In the rows, zero is written as 128.
Known rows, with every step that occurs
lome/fugod/bebokun/fadi/zaku: [136 106 132 104 174 115 136 146 136 128 114 118 115 127 120 128 137 140
 149 134 121 137 127 115 138 134 129 130 140 113 129 126 158  89 125 120
 123 185 108 120 144 121  76 120 100 124 147  94 157 115 121  83 127 112]
guni/lome: [134 102 129 121 138 118 123 136 126 135 112 127 125 100 117 116 116 122
 136 110 133 113 123 132 123 138 130 128 126 130 134 132 145 128 134 112
 140 150 154 135 132 147 118 122 130 126 111 120 133 135 131 131 147 110]
guni/zaku: [131 107 133 145 123 141 128 145 130 124 112 127 117 113 117 105 133 124
 133 122 126 125 121 118 132 118 133 134 137 134 132 131 138  97 128 107
 137 122 147 141 128 135 113 134 131 132 127 130 147 144 124 129 126 119]
tukam/zaku/fugod/lome: [127 109 132 115 147 124 151 140 132 123 101 130 119 120 123 109 137 135
 137 138 132  95 112 130 123 130 137 139 126 159 144 135 131 115 124  75
 148 108 195 137 125 162 131 128 102 130 139 154 104 125 141 124 123 132]
gozag/fadi/zaku/guni: [135 116 128 108  95 123 164 150 129 127 114 123 115 116 115  93 142 146
 150 130 135  95 116 144 129 134 133 127 143 114 118 129 145  91 120 114
 121 160 171 150 134 136 127 124 122 110 104 161 112  98 129 106 117 125]
fadi/zaku: [136 112 125 128 110 123 148 151 131 124 114 134 115 108 116 106 137 136
 155 129 133 125 120 134 137 140 131 132 143 122 120 129 145 104 126 123
 121 134 144 136 134 145 105 120 128 135 116 143 128 120 132 119 125 116]
koru/lome: [133 117 131 111 133 112 135 137 130 132 114 129 129 121 118 113 122 116
 163 133 135 133 127 123 114 128 124 132 132 139 128 128 145 125 134 112
 157 145 125 130 126 146 108 134 130 135 117 127 143 143 130 136 123 118]
zaku/fadi/bebokun/fugod/lome: [136 114 132 106 100 123 133 159 124 123 116 130 140 142 122  99 145 126
 184 115 134 104 125 148 121 122 139 132 130 119  96 144 146  94 121 122
 107  90 161 132 119 171 107 118 119 141 141 157 138 125 117 114 122  98]
fugod/zaku/fadi: [130 106 130 121 148 122 120 145 126 118 107 121 129 110 122  96 139 118
 153 134 135 101 123 137 127 109 137 134 132 143 125 129 139  82 119 116
 121  88 160 147 133 156 104 122 110 126 133 125 158 119 109 118 129 111]
gozag/fadi/bebokun/fugod/lome/guni: [137 115 133 118 111 125 144 141 124 126 125 130 140 166 117 132 137 120
 171 104 133 140 117 158 105 130 146 125 128 112 110 151 143 110 123 102
 130 145 131 138 123 174 128 121 121 124 142 138 104 144 111 139 118  99]
lome/guni/zaku/fadi/bebokun/fugod: [131 100 141 138 112 136 116 163 126 120 110 130 126 120 119 112 145 104
 135 118 123 129 125 129 122 111 129 135 150 114 115 142 148  90 121 131
  98  88 179 141 120 156 122 127 114 132 142 142 159 146 103 124 132 108]
gozag/fadi/bebokun: [140 117 135 131 118 137 137 133 119 130 126 119 136 128 115 125 128 125
 164 108 130 129 121 146 117 123 139 127 131 119 116 142 145  86 119  97
 142 121 126 144 132 131 124 129 138 133 111 133 107 122 122 109 130 106]
lome/fugod: [134 110 131 122 162 121 130 145 130 133 106 129 127 129 123 121 137 130
 130 125 130 130 121 112 127 131 133 132 129 126 136 136 146 112 134 121
 135 140 126 133 126 135 106 125 104 127 132 114 150 139 120 107 129 120]
fugod/lome: [134 115 124 120 129 122 143 139 130 126 117 132 128 141 119 107 141 136
 159 119 135 117 116 132 124 133 141 133 125 140 121 134 140 119 131 117
 143 145 144 133 125 160 104 123 126 125 132 135 130 134 127 135 118 115]
bebokun/fugod/zaku: [130 107 129 118 133 124 139 147 128 122 107 126 128 129 116 112 133 118
 150 124 138 119 132 150 121 120 144 128 123 127 131 134 125  99 119  81
 122  99 115 138 125 164 120 114 112 139 141 125 146 134 122 136 127 106]
tukam/zaku/fugod/bebokun: [133 103 143 114 171 131 148 149 130 121  99 117 113 105 117 129 137 145
 111 136 123  95 121 119 133 120 128 142 132 144 159 127 134 107 117  91
 144 101 184 130 128 131 142 128  95 131 145 118 130 122 138 104 125 133]
gozag/fadi/bebokun/fugod/lome: [139 120 130 113 101 128 144 143 121 128 129 124 141 160 117 117 131 126
 189 104 133 124 122 167 110 127 152 125 121 112 104 149 142  91 120  87
 137 129 120 136 124 163 120 121 136 143 134 148 109 130 122 120 117  95]
koru/lome/guni/zaku/fadi/bebokun/fugod: [131 105 141 120 112 121 113 159 128 126 109 129 136 123 121 109 134  91
 157 129 127 140 132 131 110 112 120 134 150 121 110 140 152 104 128 126
 123 100 161 134 121 165 107 137 111 138 140 139 167 156 105 130 125 106]
tukam/zaku/guni/lome/koru: [127  85 133  97 136 106 161 143 135 146  92 116 118  69 120  97 128 125
 122 125 136  92 127 156 117 130 116 125 135 143 141 121 141 145 134 107
 141 176 237 147 136 144 126 131 103 101 106 128 144 120 126 115 163 142]
lome/guni/zaku/tukam: [125  96 137 155 131 132 143 133 136 119 101 134 112 125 121 114 156 130
 112 125 125 125 112 125 134 126 127 138 147 138 140 126 136 115 127 128
 128 138 233 146 126 162 125 136 113 109 133 118 153 142 116 147 126 135]
gozag/fadi/bebokun/fugod/zaku: [135 113 134 122 121 135 136 138 120 126 119 116 140 134 116 122 127 111
 181 110 135 129 132 176 109 113 148 122 123 112 115 147 133  76 110  61
 133  98  97 145 128 156 127 119 125 143 131 130 116 125 115 119 126  93]
tukam/zaku/fadi/bebokun: [135 102 137 126 120 125 138 151 125 123 110 132 127  88 123 109 142 121
 153 130 130  84 124 132 128 104 128 136 147 137 123 132 147  77 118 128
 135  64 215 148 129 143 116 124 115 140 122 143 142 113 120  88 141 119]
gozag/fadi: [140 119 132 128 129 126 133 136 124 125 125 122 128 133 116 119 124 130
 145 115 132 126 116 137 118 126 144 127 127 126 129 132 144  94 123 109
 144 138 127 144 131 134 128 127 136 126 117 129 119 127 128 121 126 115]
koru/lome/guni/zaku/fugod/bebokun: [128 105 147 119 179 132 118 145 136 123 101 112 121 131 117 131 127 115
 110 137 121 147 124 105 117 122 112 141 142 144 153 130 144 127 129  99
 148 151 138 123 128 143 120 148  94 118 153 105 145 161 118 142 113 129]
zaku/fadi/bebokun: [136 110 136 124 118 132 124 150 122 125 114 125 134 112 120 107 138 123
 159 121 130 107 122 129 126 115 125 135 140 124 109 138 149  86 119 135
 112  81 160 141 129 137 109 126 126 136 118 141 145 116 117 102 137 109]

Rows
[136 110 135 123 107 136 140 156 123 131 114 132 131 130 113 122 134 124
 155 112 132 126 132 148 119 128 134 129 132 110 117 145 137 107 119 100
 117  99 117 131 121 142 126 119 128 144 126 142 130 135 130 117 133 102]  fadi/bebokun/fugod
[132 102 135 114 111 112 143 160 127 119 112 140 130 123 124 115 154 119
 158 128 131  98 122 143 116 113 139 137 142 132 117 141 144 103 122 129
 119  92 241 141 120 186 122 116  91 128 151 148 143 133 109 116 128 112]  tukam/zaku/fadi/bebokun/fugod/lome/guni
[127 116 127 110 135 124 138 133 134 126 111 127 117 141 121 105 135 134
 165 135 130 131 108 137 126 149 131 131 136 139 119 134 142  96 119  75
 109 154 130 126 140 155  98 123 127 121 134 164  91 110 146 122 126 114]  bebokun/fadi/zaku/fugod/lome
[137  97 135 103 193 113 119 146 129 137 105 109 129 109 122 132 120 135
 118 115 124 117 132 120 131 135 127 132 121 121 148 133 156 129 138 122
 144 176 142 121 132 136 102 122  96 122 137  74 158 136 114  99 138 110]  guni/lome/fugod/bebokun
[131 111 125 121 116 121 137 139 132 127 118 133 113 116 116 110 132 128
 166 130 129 132 118 128 129 137 131 127 145 122 117 125 148  90 121 109
 114 156 124 133 143 136  94 118 131 126 119 144 129 115 137 115 136 110]  bebokun/fadi/zaku
[128  94 132 109 174 117 100 142 121 137  94 109 146  91 131 109 124 102
 155 120 133 108 133 150 121 118 122 127 128 135 122 147 151  89 126  99
 128 107 159 143 138 158  89 116  95 133 124 102 158 113  96  90 151  97]  guni/lome/fugod/zaku/fadi/bebokun
[130 102 135 149 140 138 128 144 132 122 109 134 117 119 116 117 143 114
 115 123 126 142 117 110 126 122 129 136 146 132 138 131 140 114 132 127
 133 136 161 141 127 147 117 135 117 113 134 121 149 156 114 145 129 122]  lome/guni/zaku
[129 105 135 133 123 136 121 148 128 120 114 129 132 130 124  99 153 112
 158 116 126 124 115 126 125 112 128 138 148 138 107 141 150  94 128 142
 118 112 199 144 127 167  94 137 113 120 144 139 147 139  99 125 121 111]  fugod/lome/guni/zaku/fadi/bebokun
[126 112 134 131 140 143 128 141 131 121 103 121 121 137 121  98 137 129
 129 125 125 124 110 126 128 130 132 138 129 150 130 139 134 110 126  74
 131 120 149 133 125 157 116 138 125 127 141 151 112 138 134 139 110 122]  guni/zaku/fugod/lome
[138 106 136 110 187 122 133 149 132 128 108 117 125 136 120 132 135 142
 126 124 123 128 129 108 134 126 131 136 128 123 143 130 150 112 132 130
 139 149 113 123 128 125 104 127  94 125 147  84 164 134 116  97 119 120]  lome/fugod/bebokun
[129 108 131 109 148 122 140 136 132 134 104 112 132 145 122 110 128 134
 144 122 133 143 109 150 118 143 125 131 119 147 126 135 135 138 131  93
 122 150 125 128 131 154 115 138 123 119 133 141 110 133 130 143 140 132]  zaku/fugod/lome/koru
[134 110 135 113 147 132 147 156 130 121 106 113 114 117 114 124 133 151
 129 132 126 121 120 123 143 140 121 139 137 125 139 130 142 106 118 101
 111 130 128 124 134 133 121 124 102 130 134 132 116 112 137 107 119 122]  fadi/zaku/fugod/bebokun
[131 111 131 119 144 106 133 137 132 130 112 136 129 132 119 128 129 110
 147 131 135 147 122 116 107 133 120 133 140 137 135 129 145 140 136 128
 150 162 141 131 126 159 111 135 111 118 128 117 147 158 120 149 129 122]  koru/lome/guni
[135  96 136  98 204 111 112 131 132 139 108 110 124 121 123 136 118 125
 134 118 120 126 133 118 126 133 128 126 124 119 144 128 158 115 132 104
 138 197 121 119 142 125  89 122 107 115 141  69 160 129 121  94 149 105]  guni/lome/fugod/bebokun/fadi
[133 109 135 112 114 118 133 160 125 121 115 136 137 151 121 112 150 117
 165 116 133 123 121 143 114 124 136 134 137 119 104 146 148 108 124 142
 101 107 174 135 119 182 115 117 106 125 148 147 143 139 105 128 126 104]  zaku/fadi/bebokun/fugod/lome/guni
[135 112 127 134 100 117 162 132 129 119 117 126 118 122 120 107 142 153
 158 125 131 108 111 156 138 138 139 129 137 120 118 124 144  85 119 116
 131 151 196 147 137 159 123 122 136 127 111 140 112 101 127 118 122 127]  gozag/fadi/zaku/tukam
[133 109 128 115 122 115 147 150 132 122 116 142 127 158 117 120 148 127
 146 117 136 134 118 136 116 136 143 132 128 123 126 139 138 133 132 125
 118 150 162 130 118 184 121 119 106 120 151 134 134 155 118 155 120 110]  bebokun/fugod/lome/guni
[135 111 143 114 174 138 131 145 128 122 104 111 120 133 114 129 131 141
 115 125 125 116 120 117 132 130 126 139 128 134 148 132 138 110 119 101
 124 117 124 123 127 127 133 132 106 123 141 116 124 127 137 118 121 123]  zaku/fugod/bebokun
[129 104 131 113 178 115 112 146 129 123  98 119 135 121 130 104 139 118
 144 139 133 109 123 127 128 113 136 135 129 139 126 134 144  81 125 119
 128 102 149 143 130 153  93 121  89 125 144 107 173 121 100 101 130 115]  lome/fugod/zaku/fadi
[127  93 133 104 129 116 154 145 131 138  95 130 112  75 118  94 137 128
 122 128 136  62 127 136 123 126 124 131 137 144 149 126 140 125 129 100
 146 147 252 147 130 145 133 123 101 106 105 140 134 114 135 112 145 127]  tukam/zaku/guni/lome
[132 108 133 120  96 134 124 160 126 120 117 125 134 131 123  90 144 118
 169 113 128 109 125 142 126 111 140 134 136 124  99 143 147  80 122 110
 115  87 164 136 119 170 101 127 130 147 147 153 148 135 115 115 114  99]  guni/zaku/fadi/bebokun/fugod/lome
[130 105 129 129 119 128 138 153 134 121 113 137 121 149 119 111 147 119
 136 116 129 137 117 132 120 126 142 134 135 127 125 138 137 122 133 109
 127 148 164 134 118 182 118 128 112 121 158 138 147 163 115 157 112 113]  bebokun/fugod/lome/guni/zaku
[141 117 137 125 104 134 140 143 119 129 125 122 136 135 114 126 125 122
 169 105 133 130 127 154 112 124 145 124 126 104 112 146 141  87 118  89
 129 110 102 138 126 141 133 122 135 144 122 143 109 129 127 113 128 101]  gozag/fadi/bebokun/fugod
[129 103 134 113 123 125 169 151 134 130  98 136 109  96 117  95 152 135
 126 139 135  67 123 125 127 118 128 134 143 143 143 124 134 109 121 113
 141 119 236 149 125 137 140 124  98 107 117 149 141 112 134 106 127 137]  tukam/zaku/guni
[124 104 132 101 126 127 153 155 132 127  97 124 122 128 115  92 150 125
 147 129 139  94 133 154 121 120 137 128 130 127 133 134 124 108 116  83
 111 113 153 142 123 158 131 117  96 113 134 140 150 118 123 128 120 115]  bebokun/fugod/zaku/guni
[126 100 150 129 183 143 118 134 135 120 105 113 110 138 116 135 136 121
 104 129 114 145 117 105 127 118 123 139 145 135 153 129 142 102 117  88
 120 151 143 125 138 124 121 141 100 105 159 106 139 142 125 126 128 121]  lome/guni/zaku/fugod/bebokun/fadi
[135 115 125 110 114 118 146 151 130 124 119 136 129 148 117 109 140 132
 159 117 137 121 123 142 121 135 148 130 120 123 118 137 137 118 129 103
 124 138 130 128 119 171 116 118 125 136 143 144 136 142 131 141 116 107]  bebokun/fugod/lome
[128 113 132 120 135 131 135 138 131 127 106 127 110 125 117 111 130 131
 143 138 129 131 113 128 128 143 124 131 142 129 127 132 140  92 114  79
 100 137 115 129 143 134 105 122 130 125 123 157 102 107 150 114 135 117]  bebokun/fadi/zaku/fugod
